In the rows, 128 means zero.
Known rows, with every step that occurs
kudo, forug, tubo, delov, libi: [161  92 178 127 117 129 151 123 143 128 129 130 136 104 128 129 128 115
 132 119 132 153 129 146 149 127 151 130 124 108 125 160 144 142 137 132
 130 144 123 191 120 133 136 149 122 136 117 130 135 140 116 135 129]
momeb, delov, keba, gede, fato: [110 149 135 135  92 137 117  94 140 124 130 138 118 210 130 133 140 164
 125 115  77 133 123 132 136 138 164 119 150 130 146 138 133 137 126 164
 109 138 152 124 119 147 140 162 127 132 111 121 117 141 113 108 112]
tubo, delov, momeb: [118 102 143 129 125 131 121 129 145 119 136  99 133  78 129 119 143 114
 153 124  82 156 118 143 117 128 127 123 136 102 128 150 173 149 125 154
  94 150 125 132 113 135 148 150 134 121 131 113 138 133 114 144 135]
libi, forug: [123 110  81 123 123 129 147 111 133 160 133 145 133 134 125 136 123 127
 128 117 133 114 129 155 143 123 154 124 135 112 114 143 142 146 130 151
 114 136 129  94 117 119 154 142 139 124 133 120 122 129 125 148 141]
keba, gede: [142 125 131 125 121 140 122 100 141 123 135 134 130 159 138 130 114 173
 135 120  74 118 124 137 139 134 132 119 136 111 117 141 138 127 133 148
 109 142 139 142 125 130 151 149 122 135 129 131 119 153 121 103 138]
delov, tubo: [114 126 149 125 127 127 117 119 139 145 127 140 126 155 125 118 126 109
 135 121 125 127 117 160 125 117 127 125 117 112 128 134 148 146 122 137
 140 113 127 134 118 122 143 143 128 118 114 125 115 145 123 145 143]
fato, delov: [122 126 147 124 130 125 139 117 138 145 132 124 124 127 130 130 144 115
 140 123 113 160 121 146 127 133 119 120 140 104 128 151 106 157 115 150
 118 123 115 134 118 134 158 127 120 122 126 137 124 120 120 136 121]
delov, libi: [146 118 151 127 122 123 130 102 143 135 134 132 133 150 126 121 129 127
 134 122 181 133 127 134 137 117 133 118 125 106 129 142 135 178 133 138
 116 137 129 134 122 116 140 144 125 123 124 116 134 146 120 146 133]
tubo, delov: [125  96 143 124 128 128 131 124 138 124 142 110 131  80 130 118 148 112
 139 123  95 158 122 153 121 128 123 120 139 103 127 146 137 147 128 150
 110 144 128 134 111 134 147 150 136 122 132 121 132 130 119 142 138]
tubo, gede, fato, delov, libi, forug: [140 111 105 129 117 123 123 101 143 146 130 129 121 145 128 148 136 107
 141 117 220 138 128 151 134 131 153 124 139 125 130 149 130 146 118 144
 121 134 127 100 104 116 134 132 129 123 120 113 154 136 122 135 114]
fato, delov, tubo: [109 137 151 121 129 126 121 126 141 146 123 130 124 128 129 126 142 100
 140 124 125 162 118 158 117 126 113 126 125 108 129 142 115 153 109 142
 140 102 114 131 115 126 155 129 120 121 114 140 116 126 120 137 125]
delov, tubo, gede, keba: [107 128 134 121 140 126 103 121 141 133 127 136 125 146 131 124 130 101
 139 119 176 111 122 159 129 124 118 128 116 113 122 136 152 125 134 136
 132 107 132 128 109 112 137 144 148 119 113 121 124 148 122 140 142]
tubo, gede, keba: [127 124 129 123 145 124 122 108 138 134 137 124 127 145 133 131 133 117
 146 119 175 105 128 149 142 137 123 121 135 111 120 146 143 126 146 146
 104 127 133 126 110 118 141 142 154 119 127 117 130 136 121 138 143]
momeb, delov, tubo: [108 148 152 124 107 125 121 115 141 137 127 140 121 239 129 115 145 119
 121 122 131 150 118 142 131 128 144 125 122 119 130 131 139 150 130 152
 146 101 133 134 116 122 145 158 130 123 115 135 115 136 113 146 126]
tubo, delov, libi, gede, keba: [130 102 148 124 134 126 122 127 148 116 138 116 139  46 135 122 153 116
 140 122 182 144 130 141 122 120 119 122 132 102 129 150 134 156 133 140
 114 135 129 126 107 101 137 145 146 127 129 121 134 124 121 140 138]
tubo, gede: [137 115 138 124 122 124 128 102 142 131 134 122 126 169 129 133 130 115
 141 122 181 123 127 147 140 131 129 119 133 108 121 147 142 124 138 146
 115 137 132 146 112 128 145 140 124 124 122 123 130 146 121 138 143]
kudo, forug: [125 118 171 121 121 132 129 108 140 133 134 137 128 140 124 131 113 126
 133 115  96 127 129 154 161 130 153 123 133 108 119 147 155 141 129 141
 110 131 117 194 128 137 145 143 129 126 120 128 121 132 124 141 139]
kudo, forug, tubo: [160 110 175 130 123 130 154 107 139 138 129 141 131 154 125 131 116 126
 134 117 109 134 126 149 160 134 160 128 130 111 118 160 148 130 139 137
 128 136 124 195 127 141 142 143 120 134 120 129 121 137 117 138 130]
momeb, delov, keba: [101 154 149 131  96 125 134 104 138 136 129 130 121 205 124 127 146 133
 124 121 108 142 125 137 135 131 151 118 143 116 144 141 129 150 132 165
 112 132 142 135 120 146 149 159 127 125 109 122 107 132 112 139 123]
delov, libi, forug, tubo, gede: [172 102  97 130 115 119 154 108 143 146 125 145 138 146 130 137 123 123
 127 120 244 116 132 136 141 119 149 129 119 112 119 154 134 151 144 136
 135 143 132 100 115 105 138 142 125 131 120 123 142 149 117 144 132]
libi, forug, tubo, delov: [154  87  85 129 123 128 168 124 133 146 131 140 141  92 128 133 137 115
 129 118 134 134 126 155 131 128 151 131 135 109 116 158 133 129 138 148
 134 142 135  85 109 124 145 147 137 132 133 125 130 133 115 143 132]
delov, tubo, gede, fato: [121 115 135 129 122 128 102 105 140 138 126 138 120 173 125 130 125  99
 143 118 174 128 117 164 126 121 142 128 122 129 131 134 156 128 122 134
 139 119 134 127 106 122 126 142 131 119 111 119 136 153 122 141 131]
forug, libi, gede, fato, delov: [ 98 130 147 131 124 122 133  87 149 132 131 126 133 148 127 136 136 137
 145 121 207 164 136 148 131 134 149 119 147 114 126 153 125 160 115 140
 123 133 141 119 118 121 127 126 115 131 131 129 114 102 122 135 115]
forug, libi, gede, tubo, delov, keba: [ 89 124 149 133 116 122 137 105 148 121 131 124 143 103 128 129 140 124
 138 124 195 156 135 156 124 127 136 121 132  96 123 135 128 156 134 142
 132 159 148 121 113 133 127 140 109 134 125 126  98 113 117 131 130]
libi, gede, tubo: [148 121 141 134 126 125 136  96 143 132 139 135 138 144 126 135 135 124
 141 121 164 121 120 144 136 128 139 121 126 103 117 131 131 139 140 145
 143 136 137 137 111 123 134 131 114 128 137 133 112 120 121 139 141]
keba, gede, tubo, delov, libi, forug: [153 104 105 130 113 138 123 116 140 124 137 136 142 101 140 134 130 152
 128 122 108 122 122 147 128 130 139 126 120 105 115 121 129 144 138 143
 135 158 139  97 110 122 135 155 123 136 134 129 132 156 117  99 135]
momeb, delov, libi: [135 143 153 129 100 120 136 108 144 131 133 129 126 238 130 119 147 137
 121 125 179 151 125 124 141 128 151 119 129 114 134 138 130 173 139 152
 128 121 133 135 121 115 145 158 127 123 121 125 127 132 113 146 124]
momeb, delov, tubo, gede: [117 147 147 124 101 124 117 116 143 131 124 139 122 252 131 122 146 109
 123 124 179 145 121 143 133 130 142 126 120 117 129 134 141 129 133 150
 150 104 133 139 112 118 146 157 126 122 109 130 119 143 113 142 127]
momeb, delov: [125 145 147 127 108 124 136 103 139 136 136 128 123 242 130 120 147 136
 125 123 123 149 122 134 141 138 151 119 137 115 130 141 130 151 135 161
 126 118 137 136 121 130 150 156 131 127 126 133 118 128 115 146 124]

Rows
[113 132 148 120 125 123 117 129 141 140 120 132 123 135 130 132 144  92
 140 124 169 160 123 158 119 127 108 127 120 108 128 144 116 133 114 140
 143 104 114 137 109 122 154 131 117 120 110 139 124 136 118 133 128] -> fato, delov, tubo, gede
[152 124 133 133 122 139 126 101 137 126 138 138 134 165 136 131 119 166
 135 122  69 109 116 142 137 139 133 121 124 107 113 120 133 135 141 145
 129 147 142 124 122 138 137 148 116 132 136 137 118 158 118  99 135] -> keba, gede, tubo
[142  93  76 131 110 138 156 120 136 138 124 148 141  73 131 140 131 142
 125 116 109 117 129 149 129 128 151 132 136 109 123 157 132 114 136 151
 125 157 142  90 112 135 145 152 129 140 121 124 122 145 115 116 131] -> libi, forug, tubo, delov, keba, gede
[156 106 111 138 125 126 140  99 137 158 128 137 123 130 126 143 137 123
 139 115 164 154 120 147 127 130 169 127 144 130 139 154 119 172 114 140
 130 131 131  89 112 124 122 130 131 126 128 119 151 125 118 136  97] -> gede, fato, delov, libi, forug, tubo
[115 134 147 129 128 127 128 122 143 141 125 110 126 122 130 133 141 119
 155 121 100 156 119 139 122 134 120 123 137 103 128 154 143 160 112 153
 101 127 112 135 124 138 161 127 119 120 128 131 128 122 116 139 124] -> fato, delov, momeb
[139 101 137 133 130 128 136 121 135 134 143 116 134 105 126 122 147 105
 139 125  92 143 113 160 121 132 132 122 125  99 120 119 130 160 140 147
 138 149 136 117 107 143 129 148 128 117 137 128 129 139 117 139 133] -> gede, tubo, delov
[137 115 130 129 123 125 116  98 140 141 132 118 117 159 128 144 137 112
 149 119 172 144 121 153 132 138 146 121 146 126 134 149 130 135 119 147
 115 132 131 124 107 131 131 131 125 122 123 118 148 133 121 134 115] -> tubo, gede, fato, delov
[129 116 137 133 131 128 127  96 135 151 135 119 115 137 123 137 140 123
 146 116 100 154 113 155 126 137 157 119 153 128 142 148 123 165 106 147
 111 125 130 114 114 139 130 129 133 116 131 120 142 120 122 138 103] -> gede, fato, delov
[146 109 130 132 123 142 122 116 138 118 141 126 137 113 138 130 132 153
 135 124  57 132 118 148 126 139 127 122 127 105 117 123 132 132 140 146
 131 152 140 121 114 136 135 153 120 132 136 134 128 155 117  95 134] -> keba, gede, tubo, delov
[158 106 135 132 116 138 119 117 141 115 139 127 139 112 140 126 131 153
 134 124  96 130 120 142 126 132 129 122 121 104 121 121 131 147 140 141
 134 154 140 119 112 129 133 156 118 135 132 132 133 161 116  97 130] -> keba, gede, tubo, delov, libi
[112 123 139 137 124 130 122  95 137 148 131 124 113 109 120 140 139 125
 148 114  92 149 117 156 122 131 156 119 159 128 153 148 123 165 104 150
  99 137 134 115 114 152 132 131 131 120 118 115 132 123 120 130 101] -> gede, fato, delov, keba
[180 107 138 134 122 123 161 107 139 136 131 128 132 181 129 131 129 117
 139 123 184 127 122 139 139 138 134 126 128 110 121 163 133 112 149 140
 138 138 143 142 113 135 139 140 115 133 123 131 130 151 111 137 131] -> forug, tubo, gede
[141 122 130 132 121 141 114  94 141 135 134 133 123 142 135 140 125 169
 142 117  65 142 117 145 130 142 147 120 149 127 132 145 126 137 113 146
 109 135 140 122 118 136 137 137 123 133 130 127 133 140 122  94 111] -> keba, gede, fato, delov
[140 114 137 134 123 129 124  78 145 134 137 130 127 147 123 137 132 136
 147 116 155 124 120 143 136 126 163 119 148 127 132 150 146 138 120 144
 119 132 142 135 113 121 130 130 129 128 133 119 125 113 125 140 130] -> libi, gede, fato
[151  91  84 132 121 131 163 124 137 144 129 132 140  91 128 135 133 121
 140 118 129 131 123 149 128 129 154 132 134 108 117 160 156 132 137 151
 124 148 134  89 111 126 147 147 135 132 133 124 137 133 113 143 133] -> libi, forug, tubo, delov, momeb
[173  96 146 135 136 124 151 124 146 122 133 121 142  76 133 123 149 119
 139 123 184 143 123 135 124 128 131 128 128 104 130 166 128 138 146 136
 135 138 139 128 109 113 129 145 138 138 129 132 134 131 111 136 128] -> forug, tubo, delov, libi, gede, keba
[132 138 114 127  99 121 143 107 143 141 131 144 130 226 130 128 144 131
 114 122 192 142 132 129 144 126 164 124 126 117 126 138 130 171 138 154
 130 123 133 104 119 107 146 157 133 125 122 122 129 132 116 147 128] -> momeb, delov, libi, forug
[104 141 144 127 115 136 124 115 143 133 124 136 125  93 131 140 135 144
 138 118  76 142 127 146 125 130 114 120 145 107 139 150 106 138 111 154
 102 135 126 135 118 148 159 134 113 133 109 133 112 134 118 101 121] -> fato, delov, keba, gede
[121 125 142 134 119 129 121  88 146 136 130 132 123 102 124 146 143 130
 147 114 149 140 121 142 126 127 151 120 154 124 141 155 123 138 109 150
 114 131 133 130 110 132 134 123 120 130 121 126 119 108 122 129 116] -> libi, gede, fato, delov, keba
[131 134 151 125 136 120 129 117 149 135 128 130 133  96 134 135 151 120
 141 121 204 151 128 137 128 127 117 121 132 107 130 155 106 163 123 140
 119 114 118 130 116 102 148 123 131 125 124 131 125 113 122 134 125] -> fato, delov, libi, gede, keba
[ 97 137 150 126 119 128 134 120 138 141 123 129 123  89 125 137 144 115
 140 121 100 154 125 152 123 125 118 119 146 104 141 151 107 155 110 155
 104 135 121 131 117 150 156 130 117 123 109 131 110 122 119 132 120] -> fato, delov, keba
[144  95 114 133 125 125 136 123 137 141 139 126 139  90 129 127 146 100
 132 125 150 144 120 157 122 122 142 125 115  99 121 118 129 173 140 141
 143 154 133  88 104 126 128 149 129 119 135 120 140 143 117 142 132] -> gede, tubo, delov, libi, forug
[134 105 138 138 128 131 126 128 139 133 140 109 136  96 128 123 145 106
 149 125  79 144 108 154 117 132 135 124 124  96 123 122 159 161 136 149
 124 154 131 117 110 145 133 149 125 118 137 121 135 140 113 140 132] -> gede, tubo, delov, momeb
[118 130 134 138 108 138 120 104 137 126 131 142 133 114 127 137 120 158
 133 117  63 108 123 149 131 127 133 120 134 107 136 125 131 137 134 152
 109 161 146 127 120 156 137 149 114 131 113 124 106 155 116  99 130] -> delov, keba, gede, tubo
